Each row was made from one small tree. The marks that hang from a mark follow it in brackets, in alphabetical order. Every link used is in the known rows. Write each row's tree.
In the rows, zero is written as 128.
Known rows:
pizu{kase{rekazuf} sobu}: [165 129  95  95 126 149 121 121 123  80 173 171  91 137 103 109 102 115
 176 111 119 108 116 146 160 158  81 144 145 141 135 146 111 144  78 120
 162 112 109 111  66 111 128  94  97 144 130 118 133 136 157 123 120  99
 131 158 176]
rekazuf{gozin{pizu} netaf{sobu}}: [ 96 169 127 102 100 140 105 167 100 108 172 123 134 111 130 127 120 178
 153 150 155 137 126  83  94 113 133 135 139 160 107 159 129 127 136 116
  89 140 113  96  98  52 129 105 191 134 133 151 125 118 101 131 136 138
 128 162 155]
sobu{famu kase rekazuf{gozin}}: [142 178 174 154 146 107 116 163 176  68 164 159 138 147 131  95 162 215
 100  82 150 125  82 115 177 177 137 135 123 188 113 103 159 119 201 167
 114 123 117 161 142 151 155 121 118 139  69 154 110  91 139 146 202 131
 138 139 103]
sobu{famu kase{gozin{pizu} rekazuf} netaf}: [143 147 137 121 107 160  98 174 184  60 105 130 165 130 151   4 126 150
  74 106 171 171 104 150 151 210 106  82 176 106 102 125 154  82 176 120
 116 117 106 135 170  97 168  54 135 113 106 141 103 111 154 115 168 123
 182 129  87]
netaf{pizu{famu kase} sobu}: [162 120 138 112 164 179 132 139  56  97 163 127  83 155  81 117  85 144
 151 151 160 120 113 150 143 121 149 168 102 140 137 122 107 129 107 126
 131 146 182  90  54 108 117  83 108 212 169  95 144 115 164 138  84 107
  83 139 205]
famu{netaf{pizu{sobu}}}: [116 140 145 121 151 168 131 127 127 121 150 138 104 105 140 135 109 141
 178 124 130 111 137 110 134 111 142 180 105 149 115 136 135 113  99 138
 129 112 121 100  94 106 190 116  97 147 146 114 176 132 138 187 115 131
  84 144 183]
kase{netaf{sobu}}: [137 131 157  73 137 150 116 137 103  86 141 168 152 138  93 118 119 169
 124 179 164 147 146 132 121 145 139 130 174 148  97 143 132 119 132 111
 135 155 140  88  86  75 118  94 176 167 107  74 127 136 113 117 133 126
 124 122 134]
pizu{famu rekazuf{gozin{sobu} netaf}}: [121 176  69 116 124 149 165 113 101 126 151 138  96 111 103 172 136 168
 157  81  91 156 124 109 128  95 145 146 117 180 166 142 117 142 132 120
 149 134 110 121  68 128 102  94 170 145 170 173 119 130 164 219  85  83
 119 156 141]
gozin{kase{sobu} pizu{famu rekazuf{netaf}}}: [101 155  79 109  91 168 136  99  97 137 179  84 142 154 132 112 104  88
 135 125 137 158 106  83 134 105  77 113 163 125 129 183  86 125 147  97
 162 159 124  92  87 121 126  64 180 152 159 172  87 134 183 165  78  88
 125 137 121]
netaf{pizu{kase sobu{famu}}}: [156 136 132 115 146 158  98 161 132  82 177 130 104 149 103 127  74 119
 166 114 167  98  79 122 167 139 151 177 121 162 112 129 126 120 105 138
 139 109 130 119  88 125 141 106  75 175 145  92 157 122 163 131 109 131
  95 143 166]
kase{sobu}: [103 145 135  94 121 156 153 127 125 118 176 158 133 150 134 114 136 131
 146 149 174 147 146 102 131 132 116 127 127 143 105 131 126 108 155  99
 135 127 139  93  76 102 150  84 167 181  85 107 117 127 142 119 115 128
 124 120 114]
pizu{kase sobu{famu rekazuf}}: [178 149 123 138 140 140  91 151 173  38 212 154 121 172  96 129  82 152
 147  91 157  99  70 146 192 170 108 157 135 157 117 109 125 142 139 137
 152 112 113 173 115 153 151 129  66 156  88 127 112 108 165 163 147 103
 138 142 148]
netaf{pizu{rekazuf sobu}}: [138 139 108 100 157 159 126 116 113  98 155 135  77 109 121 144 110 118
 159 141 138 121 102 121 152 120 165 186 107 149 138 148  97 119  90 133
 152 137 121  90  73 100 125 109 137 173 162  96 194 140 164 147  90 121
  76 137 187]
kase{rekazuf{gozin{netaf}}}: [109 159 152  98  98 141 114 159 120  98 144 173 125  99 154 110 161 129
 158 128 123 159 146 112 119 131 106 120 145 154 131 147 145 116 126 137
 121 127 110  74  81  74 118  69 180 110 130 131 132 146 113 105 138 118
 112 152 139]
pizu{rekazuf{gozin} sobu{kase{netaf}}}: [154 172 109  95 144 117 126 119 131  88 143 170  67 133  90 144 150 132
 123  87  92 147 103 101 141 152 101 143 147 179 142 154 101 142 110 137
 170 154  91  89 106 109 122 129 145 130 149 118 159 127 165 142 156  84
 128 135 150]
kase{gozin{pizu}}: [104 149 138 107 114 180 132 136 128  88 165 118 143 141 163  78 134 103
 144 177 174 125 171 106 115 125 111 124 155 117  97 162 103 111 132  94
  96 128 129  97  81  85 171  79 149 153 111 140 131 133 148 123 127 127
 141 129 147]
rekazuf{netaf}: [ 92 156  98  99 124 159 155 119 157  98 157 138 132 100 134 141 129 180
 147 155 147 131 143 108 120 134 134 141 128 161 101 146 138 125 155 115
 104 112  99  85 100  84 162 107 156 147  96 150 137 121 132 178 124 144
 134 167 134]
famu{netaf{pizu{kase}}}: [104 132 141 116 143 185 131 133 114 136 156 138 117 125 159 145 102 160
 170 126 127 105 150 111 141 114 129 153  89 158 128 124 130 127  98 125
 148  91 135  82  94 111 171 101  76 152 146 133 160 124 147 171 122 120
  89 150 166]
netaf{pizu{rekazuf} sobu{kase{gozin}}}: [138 133 139 114 158 179 139 129  62 113 110 138  74 146 114  81 130 177
  94 175 154 139 113 140 132 124 149 143 117 115 131 148  95 104 128 111
 112 148 151  79  95  71 138  86 141 182 158 109 174 126 156 127 120 111
 103 137 184]
rekazuf{gozin{kase pizu}}: [ 82 169 145 121 112 127 107 150 102 143 174 117 157 129 151 106 150 122
 153 134 161 104 141  57 117 103 112 146 153 156 124 167 123 110 110 133
 119 137 113 129  74 128 137  94 167 133 142 160 102 130 122 107 132 148
 109 126 125]
sobu{kase rekazuf{gozin{pizu{famu}} netaf}}: [132 197 123 134 119 131 124 141 160  77 165 111 130 132 135 103 159 172
  96  82 130 122 100 100 141 157 103 130 125 175 116 133 129 152 189 157
  91 134 111 101 133 117 176 102 140 129 101 197 120  93 156 173 167 102
 149 160 131]
pizu{famu rekazuf}: [140 136  92 119 156 173 170  74 117  74 169 133  80 114 107 152 118 136
 135 124 111 141 144 154 155 121 127 155 117 143 157 135  84 145 127 111
 159 149 146  95  67 112  90 105 154 194 137 142 137 128 189 202  98  78
  89 125 168]
netaf{sobu{famu rekazuf}}: [161 129 177 139 146 144 112 157 134  55 178 157 152 145 113  95 104 220
 120 147 184 138  91 160 159 155 159 146 138 141 104 107 139 114 184 129
 112 145 144 170 120 106 121 115 137 178  71 124 107 111 117 144 152 130
 116 134 127]
famu{netaf}: [ 88 138 140 126 133 173 152 108 143 116 167 150 127 104 156 141 127 176
 158 139 126 123 174 118 131 123 119 150 112 148 115 130 133 118 132 112
 135 107 129 103  97 103 166 114 123 147 109 142 140 126 133 196 144 123
  98 143 150]
sobu{famu{netaf{pizu{kase{rekazuf}}}}}: [138 128 153 129 124 172 108 169 134 107 140 148 136 119 160 113  94 172
 174  99 129 140 122 142 174 145 128 129 108 151 126 115 148  97 119 128
 165  81 127 116 136 120 135  68  69 125 145 125 134 126 138 140 130 128
 106 153 131]
famu{netaf{sobu}}: [106 126 159 128 136 172 138 119  99 118 163 160 117 116 140 126 112 206
 147 156 139 133 161 133 121 114 129 145 113 124 112 130 131 121 127 104
 124 129 145 118  89  79 150 115 130 164 116 132 127 127 106 188 141 121
  98 146 171]
gozin{netaf pizu}: [ 85 144 151 118  85 171  82 118 130  69 196 102 153 125 179 114 111  68
 124 178 168 147 145  92 124 113 109 121 174 125  97 187 114 116 147 101
  95 161 139  55  71  52 146  91 189 138 118 158 124 131 137 135 120 110
  96 133 147]
gozin{pizu{famu sobu}}: [147 141 119 125 129 160 118  94 132  53 198  99 110 126 112 119 105  55
 147 132 154 119 124 118 136 130 112 157 145 127 122 157  76 145 111 124
 115 162 148 100  59 100 143 104 144 169 142 128 137 128 178 169  99  94
 101 123 185]
famu{netaf{pizu}}: [ 96 134 153 119 142 173 138 125 125 134 136 141 125 102 159 132 125 159
 168 141 143 119 156 116 126 107 153 169  94 156 114 123 137 103 108 138
 125 100 133  87  96  97 176  94 111 152 137 124 164 124 135 178 122 141
  85 141 162]
pizu{famu{netaf} kase rekazuf{gozin} sobu}: [169 166  81 146 156 165 136 115 103 102 199 146  33 129  96 183  86 133
 186  48  50 121 121 131 164 106  72 159  86 170 177 135  78 170  68 127
 206 121 111 111  81 148 114 124  83 148 195 141 136 116 194 230 115  39
 102 158 215]
pizu{kase{gozin{netaf}}}: [108 155 122 116 111 193 121 141 118  82 185 146 113 168 138 104 119 112
 149 156 141 124 158 124 131 129  83 116 151 127 112 161 115 121 125  93
 113 113 129  81  71 100 157  80 109 148 120 151 127 130 153 132 129  99
 145 154 161]

Write each row's tree:
[159 143  77 108 145 178 129 113 113  79 182 150  55 162 102 137  92 121
 162 124 105 109 126 134 154 133  83 142 129 124 143 154  73 149  75  95
 167 113 106 115  72 114 143 105  89 163 148 129 149 131 188 161 108  77
 141 149 193] | pizu{kase{gozin} rekazuf sobu}
[134 142 135 145 138 152 110 123 171  77 184 147 113 123 129 134  90 147
 170 111 136 134 119 121 151 136 126 162 132 147 107 127 130 110 127 126
 143 110 110 150 115 111 164 131  97 142 117 127 137 128 139 194 141 122
 106 139 146] | pizu{sobu{famu{netaf}}}
[138 132 143  67  81 159 113 158 103 108  87 157 211 155 143  53 151  73
 135 150 162 172 181 111 108 145 102  76 226 117 104 171 127  95 103 102
 134 127 111  90  89  91 156  17 160 101 145 108 102 157 129  75 109 109
 175 123  89] | kase{gozin{pizu sobu} netaf rekazuf}
[150 131 108 122 113 191 156 121 100 123 160 161 110 152 120 111 109 126
 174  77 101 157 149 149 163 139  48  98 120 129 139 118 114 146 110 107
 194 101 144  85  99 128 133  44  90 151 140 120  97 125 177 156 103  63
 140 152 142] | pizu{famu{netaf} kase{rekazuf sobu}}
[167 147 145 137 148 128 104 138 185  37 194 156 131 138 109 113 108 159
 141 111 166 118  82 145 178 163 149 167 136 155 108 109 132 126 160 143
 127 125 111 169 118 136 159 128 110 158  73 117 126 111 149 173 144 128
 125 138 132] | pizu{sobu{famu rekazuf}}
[192 133  89 112 138 160 139 110 117  57 167 153  73 140  74 112  96  91
 173  91 110 109 119 168 172 153  74 150 136 132 148 140  93 163  82 132
 168 128 135 101  66 130 118  85  85 170 158 113 129 130 189 152  92  74
 124 154 189] | pizu{famu kase{rekazuf} sobu}
[ 93 140 135 135  91 163  99 127 107 142 181 102 167 155 174 110 101 116
 145 118 151 166 108  78 157 103  87 105 163 124 118 166 109  86 139  95
 180 138 124 139 119 129 130  76 153 125 139 165  74 136 145 144 127 112
 109 120  93] | gozin{kase{sobu{famu{netaf}}} pizu{rekazuf}}
[152 151 115 124 146 140 104 152 189  57 177 145 127 115  98 104  86 156
 140 110 170 135  81 141 148 177 137 156 149 153 104 111 145 100 146 130
 135 136 106 176 123 125 153 128 131 160  99 105 126 119 149 186 133 130
 132 134 127] | pizu{sobu{famu netaf}}
[164 144 123 125 163 156 148 107 117  84 151 117  67 132  86 102 120 101
 116 113 139 116  96 132 147 148 152 187 116 150 124 133 101 131 126 152
 114 150 150  74  77 121 163 104 103 186 158 110 182 122 192 164  98 113
  83 141 188] | netaf{pizu{famu sobu{kase}}}
[145 150 143 132 150 134 103 178 213  48 166 148 183 115 133  87 103 217
 108 103 181 141  73 162 170 196 161 141 140 162 100  74 174  97 200 151
 140 123 110 188 164 143 151 112 136 160  52 134  99  94 135 192 165 131
 151 130  90] | sobu{famu netaf rekazuf}
[104 124 169 124 145 182 129 138  81 136 139 145 118 110 142 122 109 192
 158 163 150 125 144 128 114  97 161 163 102 140 116 126 134 100 108 124
 121 127 147 101  96  76 158  98 125 167 147 108 164 122 107 169 124 137
  76 144 176] | famu{netaf{pizu sobu}}
[137 136 159  89 138 131 117 134  94 108 142 159 190 162  93  92 128 175
 118 164 169 123 125 121 139 142 127 144 199 145 102 140 137 115 134 129
 138 161 126 143 103 125 134  95 148 157  94 116 100 134 106 131 134 132
 136 128 110] | gozin{kase{netaf{sobu{rekazuf}}}}
[137 136 111 106 122 170 126 134 122  94 196 152 105 173 124 146  87 144
 148 103 141 163  97 119 181 143  93 109 119 146 138 129 106 121 146  89
 202 116 136 112  98 121  87  89 125 173 116 121  99 125 183 132 118  84
 123 128 117] | pizu{kase{sobu{famu}} rekazuf}
[141 137 148  77 147 160 136 132 118  88 123 142 141 124 101 125 124 109
 138 139 147 143 146 130 127 141 159 147 150 165 105 129 129 122 120 142
 147 143 148  56  90 111 131  66 141 169 152  72 159 129 159 129  98 120
 104 124 139] | kase{netaf{pizu{famu}}}
[ 99 158 111 119  88 136 103 124 114 144 160  91 229 148 158  99 132 145
 122 138 179 112 106  67 131 113 127 132 199 150 100 175 142  98 150 122
 104 153 111 164  85 154 180  85 149 121 112 212  60 133 125 183 112 137
 147 157  79] | gozin{kase pizu sobu{rekazuf{netaf}}}
[158 114 152  64 124 151 120 142 101  77 100 190 155 124  99  88 132 159
 136 163 151 164 147 155 129 166 121 109 185 132 105 135 136 117 116 116
 146 142 132  77 103  69  99  58 177 136 123  71 128 154 104  84 131 117
 142 135 123] | kase{netaf{sobu} rekazuf}
[139 170 172 123 154 116  84 224 185  83 146 146 167 113 135  92 123 220
 133  86 176 137  62 134 153 179 187 156 110 193 114  66 194  85 169 186
 136 109 102 185 164 151 147  98 133 137  99 111 130  90 125 156 155 152
 124 126  99] | sobu{famu netaf{pizu} rekazuf{gozin}}
[154 156 119 136 153 131 107 139 192  53 163 145 114 130  99  90 101 163
  95  94 165 135  63 137 157 195 127 150 147 145 100 111 142 105 173 137
 129 140 107 154 142 131 166 133 120 154  99 130 129 105 159 186 160 122
 138 136 125] | pizu{sobu{famu kase netaf}}
[108 135  98  98 109 177 109 111 105  88 165 102 123 111 145 137  98 159
 130 168 146 153 118 108 123 116 122 134 144 122 124 172  98 130 131  85
 129 152 120  82  94  47 115 104 193 155 130 164 131 125 136 158 118 107
 114 144 164] | gozin{pizu{rekazuf{netaf{sobu}}}}
[134 161 106  83 121 130 115 145  80 133 149 173 120 153 107 172 128 154
 144  89 106 150 130  94 142 121  98 120 155 192 156 141 116 131  84 118
 201 137 109 108  73 136  85  90 147 132 167 128 101 131 150 135 125  75
 137 134 116] | pizu{kase{netaf} rekazuf{gozin{sobu}}}
[153 128 178 105 163 152 116 149  88  97 139 146 136 133 118  98 121 194
 127 170 184 119 101 145 142 137 182 170 111 144 109 112 135 112 143 148
 106 143 154 118  91  91 146  96 143 192 109  96 158 121 116 128 123 143
  98 133 166] | netaf{pizu sobu{rekazuf}}
[133 114 138  98 162 169 128 127  59 113 132 146  92 112 123 128 106 172
 137 178 157 140 113 135 136 111 177 167 106 131 142 142 110 108 105 115
 135 155 153  86  74  69 100  94 160 195 157  95 174 137 135 135  96 125
  66 126 187] | netaf{pizu{rekazuf} sobu}
[158 132 150 125 157 168 150 120  68  95 131 127  81 143  88  87 117 158
 102 154 164 131  96 149 141 140 165 164 112 128 124 134 108 120 143 142
  93 168 189  80  77  91 130  93 127 203 154 109 162 119 166 146 107 115
  82 130 184] | netaf{pizu{famu} sobu{kase}}
[167 149 144 121 142 152 119 160 137  77 109 146 103 143 114  52 124 119
 132 119 163 131  90 137 153 167 147 149 140 131 109 138 128  92 128 144
 104 114 118 108 122 105 169  75  92 139 150  91 174 132 153 101 126 136
 129 150 144] | netaf{pizu{sobu{famu kase{gozin rekazuf}}}}
[128 181 131 131 134 120  99 164 150 104 170 110 182 125 126  75 128 156
 117  89 164 118  96 121 129 150 114 140 156 163 125 114 149 114 142 169
 139 152 112 180 117 174 152  95 156 143 114 163  81 101 147 176 146 117
 139 127 109] | sobu{netaf rekazuf{gozin{kase pizu{famu}}}}
[119 146  83 110 123 148  88 111 124 110 175  88 140 114 136  99  90  98
 123 129 151 119  89 101 135 134  95 154 179 122 136 171 108 111  94 115
 167 175 102 146  91 127 135 107 163 149 155 156 113 135 161 171 111 105
 115 125 140] | gozin{kase pizu{rekazuf sobu{netaf}}}
[151 137  88 116 119 143 102 124 123  96 145  99 153 118 101  45  97  66
 136 103 149 125  91 130 138 155  87 140 197 107 125 163 123 115  93 139
 150 165 114 141  87 138 136  69 149 139 164 137 100 137 164 151  90 103
 133 137 136] | gozin{kase{rekazuf} pizu{famu sobu{netaf}}}
[159 132 168  78 143 139 113 138 118  72 138 169 168 152  97 111 130 187
 112 160 167 143 130 142 137 161 140 133 175 151  93 121 138 129 145 126
 138 157 131 112 106  95 133  97 158 167  85  90 116 121 110 127 147 119
 139 123 125] | kase{netaf{sobu{rekazuf}}}
[110 135 147 133  72 150  93 139 100 153 130 116 218 142 180  70 112 115
 149 104 162 145 124  86 142 111 102 106 203 122 126 171 152  68 116 108
 145 134 122 176 101 160 143  50 123  90 160 181  52 151 118 150 110 126
 114 132  67] | gozin{kase{rekazuf} pizu sobu{famu{netaf}}}
[119 146  89 102  84 174  94 136 134  90 195 111 136 160 150 147  74 121
 146 110 146 173  90  86 154 130  85  92 139 141 117 158 100 121 150  83
 170 120 116  88 117  93 116  80 150 149 129 162  98 119 172 137 119  87
 139 138 122] | gozin{pizu{kase{sobu{famu}} rekazuf{netaf}}}
[120 149 136 125 117 164 141 155 125 100 148 153 159 162 132  90 134 152
 141 140 180 144 151 112 131 125 150 129 167 132 105 134 127  76 158 102
  99 110 128 165  80 139 161  74 127 149 117 137 100 139 140 154 115 130
 146 134  97] | kase{gozin{sobu{famu}}}
[ 83 174 139 104 118 127 145 158  93 167 171 161 141 155 126 109 159 143
 166 117 159 130 136  67 122 106 107 138 136 168 124 143 140  99 127 136
 140 129 120 131  76 141 139  87 163 145 118 121  96 135 129 105 123 154
 120 134 104] | rekazuf{gozin{kase{sobu}}}
[133 142 151 125 144 168 156 123  89  96 138 158 104 162 106  63 139 192
  94 174 171 129 141 139 121 143 114 129 141 109 104 144 109 107 156  98
  81 149 152 101  88  76 161 103 140 180 102 125 143 122 133 127 152 121
 133 139 164] | netaf{sobu{kase{gozin}}}
[109 153  90  86 126 170 133 145 130 119 159 128 122 118 135 145  98 170
 163 140 144 113 126 107 131 135 149 155 104 176 109 142 139 119 122 124
 120  97 107  66  92  96 160  92 107 156 132 144 159 123 152 155 109 138
 121 173 154] | rekazuf{netaf{pizu{kase}}}
[122 124 151 123 141 201 126 158  61 143 144 142 109 148 136 102  94 182
 167 158 141 117 158 135 126 107 124 144 100 120 120 131 124 104  92 103
 129 101 148  99  98  90 175  86  82 159 159 112 157 127 128 152 115 119
 110 158 190] | famu{netaf{pizu{kase{gozin}} sobu}}
[166 148 126 133 138 146 104 112 148  40 202 104 123 139 111 103 108  79
 132 119 158 110 109 130 151 142 117 163 148 130 111 142  92 153 123 137
 125 169 138 125  78 123 163 107 133 169 118 136 129 116 179 175 117  92
 114 124 169] | gozin{pizu{famu sobu{rekazuf}}}
[116 190  91 112 133 137 131 157 107 151 150 111  99 113  88 132 118 136
 184  93 121 100  93  87 108 107 152 185 126 183 131 151 133 121 102 168
 117 123  89 120  76 141 162  98 121 139 188 139 150 127 151 173  85 142
 108 183 163] | rekazuf{gozin{kase} netaf{pizu{famu sobu}}}
